Each row was made from one small tree. Brackets hold a mark, then the marks that hang from it, in the order of their numbers. Every link used is in the known rows. Write each row's tree.
Known rows:
{Z218 Z457 Z538}: [ -3  -3  -4 -10   8   4 -23   3   6   3   4  15  -5  -3  24  -7  -1  -5
   0  11   1 -13  -2  14]
{Z538 Z728}: [ -2   7  -6  -6  -3  20 -16  16   3  10   6  -1   0   7  18  10  -4  -6
   5  11  -3 -27 -29  10]
{Z226 {Z327 Z38 {Z538 {Z218 Z457} Z728}}}: [  5  -9  -9  -3  10  30 -22   4 -13   6   9  12 -12   7  14  -6  -9   5
  -2   4  -4  -8 -28  21]
{Z38 {Z416 {Z226 {Z327 {Z538 Z218 Z728}}}}}: [ -9  -9 -19  -1  -6  22 -17  11  -8  -6  -1  11 -18  17  15  10   7  -3
  11   7   2 -12 -27   3]
{Z327 {Z38 Z416} {Z538 {Z218 {Z457 Z728}}}}: [  8  -6 -14 -14  14  22 -29 -12 -12 -13   5  16 -23   1  30 -10  -4  -8
   5  -1  -2  -4 -32  22]
{Z639 {Z728 Z457}}: [ -3   6   0  -9  -3   6 -23  20   3 -10   2   3  10  14  19  -3  -3  -7
  10  -8  -8 -14 -34   5]
{Z728 Z538}: [ -4   8 -14  -4  -6   2 -17  21   3 -12   7   5  -9   3  26   4 -10   7
   0   7   1 -18 -31  -3]
{Z538 Z218 Z327 Z728}: [  9   8  -9 -23 -23  26  -9  22   0  29   8  22  -7   4  13  16 -17   8
  21  27  -8 -20 -29  11]
{Z38 Z327 Z416}: [-30  -2 -20  -2   0  -1 -30  31  -3 -17   0  -8 -12   7  22   9  26  -4
   5   2   6 -16 -25  -9]
{Z728 {Z538 Z218}}: [  1   7 -17  -9  -9   2 -14  20  -1  -4   3  16 -11   1  23   3 -15  10
   7  10   1 -18 -28  -3]
{Z218 Z457}: [ -1  -2  -5  -6   4   6 -25  15   4  -3   0   4   0   0  19  -2  -2  -5
   2   3   4 -15 -15   9]
{Z416 {Z226 Z327}}: [-18  -4  -5   9  -4  20 -14  18  -3   5   1   7  -2  19   6  11   2   3
   6   6   6 -14 -22   2]
{Z639 Z327 {Z728 Z457 {Z538 Z218}}}: [ -1   5  -2 -23 -12   5 -18  29   0 -20  16  26   2  16  26  -6  -2  -1
  13  -9 -13  -3 -42 -10]
{Z639 {Z327 {Z38 Z416} Z538} Z728}: [-11  -1   1 -19  -2  26 -27   9   4 -29  20  10  -5  21  32  -8  19 -22
   5 -14 -11  13 -43   4]
{Z218 {Z538 Z728}}: [ -7   6  -5  -9   2  15 -15   4   5  11   8   9  -5   3  23   3  -1  -4
   2  16  -3 -22 -14  12]
{Z416 {Z226 {Z327 Z38 Z538}}}: [-11  -7  -5   7   3  30 -17   5  -6   0   5  10 -11  20  11   5   0   1
   2   2   1  -8 -28   8]
{Z457 {Z728 {Z538 Z218 Z327}}}: [ -9  15  -9 -17  -7   1 -14  28  -9   5  18  18  -3  -4  26   7 -12   8
   9  17   2 -21 -32  12]
{Z327 Z38 {Z538 Z218 {Z728 Z457 Z639}}}: [ 23   1  -7 -13  11  36 -20  -9 -12  -7   8  21 -26   6  25  -8 -24   4
   5  -1  -7 -14 -40  16]
{Z226 {Z327 Z538}}: [-13  -6 -11   5   3  18 -20  13  -4  -2  13  -2  -5  10  19   5   4  10
  -4   1  -1  -9 -26   8]
{Z218 Z457 {Z538 Z327}}: [ -1  -1  -4 -18  -3   9 -21   9   7   8  11  21  -8  -2  24  -2  -5   1
   4  19  -2  -7  -4  13]
{Z639 {Z327 Z38 {Z538 Z218}} {Z728 Z457}}: [  3   1   4 -23   1  23 -25   7  -3 -20  19  22  -1  18  29 -12   2 -10
  11 -18 -16   5 -46   3]
{Z728 Z457 {Z538 Z218 {Z327 Z38}} Z639}: [ 24  11 -12 -18 -10  10 -10  28 -15 -23   8  34 -32   2  23  -6 -46  31
   9   9   4 -16 -35  -8]
{Z538 {Z218 Z457}}: [  3  -1  -8 -11  -2   5 -19  13   0   8  -6  16  -1  -2  15   0  -9   2
  13   8   4 -17 -15   7]
{Z226 {Z327 {Z538 Z728}}}: [ -7  -6 -11   2   2  24 -19  13  -6   4  14   1  -7  11  18   6   1   8
  -3   4  -5 -13 -29  12]
{Z416 Z226}: [-15   2  -4   4  -6  18 -15  12   5   2  -1   7  -2  16  12  12   1  -4
  10   5   5 -18 -24  -1]

Which tree is each row?
[  5  -3  -4 -14   7  14 -21   4   3  10   6  21  -8  -1  22  -6  -4  -8
   1  16  -4 -18  -6  18]  {Z218 Z457 {Z538 Z728}}
[-10   0 -11  -5   5  16 -27  22  -4  -9  14   7 -17  10  24   8   9   8
   0  -1  -7 -20 -35  -4]  {Z38 {Z327 {Z538 {Z728 Z457 Z639}}}}
[  2  -1  -2 -18   3  14 -23   4   4   6  10  21 -10  -4  24  -8  -8  -2
   1  17  -1  -4  -6  18]  {Z218 Z457 {Z538 {Z327 Z38}}}
[  1   3  -1 -16   3   8 -18  17  -9   1   3  23  -5  -4  18  -5 -10   0
  11   7   9 -14 -18  11]  {Z538 {Z218 {Z457 {Z728 {Z639 {Z327 Z38}}}}}}
[ 10   7 -19 -16  -5   5 -20  21  -9 -18  12  14 -19   3  28  -3 -27  16
   7   4  -5 -16 -41  -2]  {Z728 Z457 {Z538 {Z327 {Z38 Z416}}}}
[ -1 -10  -9  -1  11  23 -23   4 -12   0   8   9 -10   6  16  -7  -6   7
  -2   1   0  -4 -25  17]  {Z226 {Z327 Z38 {Z538 {Z218 Z457}}}}
[  2   5  -4 -14   1   4 -20  28  -6 -11  13  23 -11  -4  24  -3 -13   5
   1  12   6 -15 -20  12]  {Z218 {Z457 {Z728 {Z538 Z327} Z639}}}
[  0  10  -4  -9  -5  14 -12  30  -2 -37  16  19 -25   7  28  -4 -16  10
  -5   3  11  -5 -31 -13]  {Z728 Z538 {Z639 {Z327 Z38}}}
[ -9  18  -4 -13  -6   5 -12  35  -9 -12  21  18 -12  -1  28   5 -15  12
   1  16   9 -19 -30   7]  {Z457 {Z728 {Z538 Z327} Z639}}
[ -4   4   1 -22   9  10 -23   8  -4   9  17  25  -7  -8  27  -9  -7  -4
   1  20   1  -9  -8  28]  {Z218 {Z457 Z728} {Z538 {Z327 Z38}}}
[ 13   5 -19 -12  -2  -4 -16  19 -10  -9   3  19 -11   1  24  -3 -28  20
  11   1  -4 -26 -35  -6]  {Z728 Z457 {Z538 Z218}}
[ -2   1  -1 -14   6  29 -23   5  -1 -12  25   8  -9  12  32  -3   3  -6
   2  -9  -9  -6 -42   4]  {Z639 {Z327 Z38 {Z538 {Z728 Z457}}}}
[  9   4 -16 -19 -18   6 -14  25   0   0   8  27 -16   0  22   4 -20  14
  11  18  -3 -10 -27   0]  {Z728 {Z538 {Z218 Z457} Z327}}
[ 17   9 -14 -14  -7  10 -14  29 -12 -36  11  23 -34   4  27  -5 -38  25
   2   6   5 -14 -36  -9]  {Z728 Z457 {Z538 {Z327 {Z38 Z416}}} Z639}
[ -5  -6  -9  -2   5  16 -18  16 -12  -1  13  15 -10   6  17   0  -4  13
  -1   4   2  -9 -22  12]  {Z226 {Z327 {Z538 {Z218 {Z457 {Z728 Z639}}}}}}
[ 17   1 -11 -12   0  26 -15   2  -6  -3  11  22 -21   9  26   4 -16  11
   9   2 -10 -20 -36   6]  {Z327 {Z538 Z218 {Z728 Z457 Z639}}}
[  2   5  -6 -24 -14   9 -16  23  -4  19   9  26  -2  -5  17   7 -14   8
  18  21   0 -12 -19  14]  {Z538 {Z218 {Z457 Z728}} Z327}
[  6  -5 -13  -7   9  40 -25 -13  -7 -12   7  10 -27  15  27  -1  -1 -13
   3   1  -7  -8 -41  17]  {Z327 {Z38 {Z416 Z226}} {Z538 Z728}}
[-21 -10 -22  -4  -3  14 -27  15  -6 -14   1  14 -26  17  21  12  25  -1
  12   2  -3 -10 -32  -9]  {Z38 {Z327 {Z538 Z218}} {Z416 Z226}}
[-19  -6 -23  -6   1  13 -31  19  -5 -16   9   1 -22  11  28  10  26  -4
   4   2  -6 -14 -35  -3]  {Z38 {Z327 {Z538 Z728}} Z416}
[  8   9 -17 -14 -10   2 -17  26  -4 -11  15  14 -13   4  27   3 -27  21
   7   6  -8 -20 -39  -6]  {Z728 Z457 {Z538 Z327}}
[ -5  -6 -10   1   9  23 -21   4 -11   1   8   5  -9   7  16  -4  -6   8
  -2   1   1  -5 -27  15]  {Z226 {Z327 Z38 {Z538 Z218}}}
[  7   6  -5 -20 -15  12 -20  23   2  -8   4  25  -4  10  20  -5 -12  -5
  10   8 -10  -1 -33   8]  {Z639 {Z728 {Z538 {Z218 Z457} {Z327 Z38}}}}
[-20  15   4 -10   3   6 -14  31  -6 -12  21   8   0   1  27   4   1   1
   1   6  13 -19 -25   6]  {Z457 {Z728 {Z639 Z327}}}
[ -8  -9 -19   0  -2  20 -19  12  -9 -11   1   8 -17  18  17   9   5  -1
   9   3   1 -15 -29   2]  {Z38 {Z416 {Z226 {Z327 {Z538 {Z728 Z457}}}}}}
[ -3   5  -6 -16  -6  27 -14   4   2  12  11  18 -16   7  22   4  -5  -4
   7  24  -4 -12 -19  16]  {Z218 {Z538 {Z327 {Z38 {Z416 Z226}}} Z728}}
[-11  -7  -8   5  -4  25 -14   9  -4   6   4  16  -9  20  10  11   1   6
   8   5   0 -11 -25   3]  {Z416 {Z226 {Z327 {Z538 Z218}}}}
[-25  -9 -21  -1  -1  15 -29  16  -4 -19   4   7 -25  18  23  13  28  -4
   7   0  -2 -10 -33  -9]  {Z38 {Z327 Z538} {Z416 Z226}}
[ -3   5   1 -21   2   8 -18  17  -2   3  18  30 -11  -6  27  -4  -9   3
   2  22   5 -10  -4  19]  {Z218 {Z457 {Z728 Z639}} {Z538 Z327}}
[ -9   1  -9  -1   7  19 -23   4  -4 -14  -5  -3 -12   9  18  -2   0 -13
   5   2  10 -10 -27   9]  {Z327 {Z38 {Z416 Z226}}}
[ 10   1  -2 -21  -5  21 -16  13   3   7  12  31 -18   0  22  -2 -13   2
   3  25  -3 -11  -7  15]  {Z218 Z457 {Z538 Z327 {Z728 Z639}}}
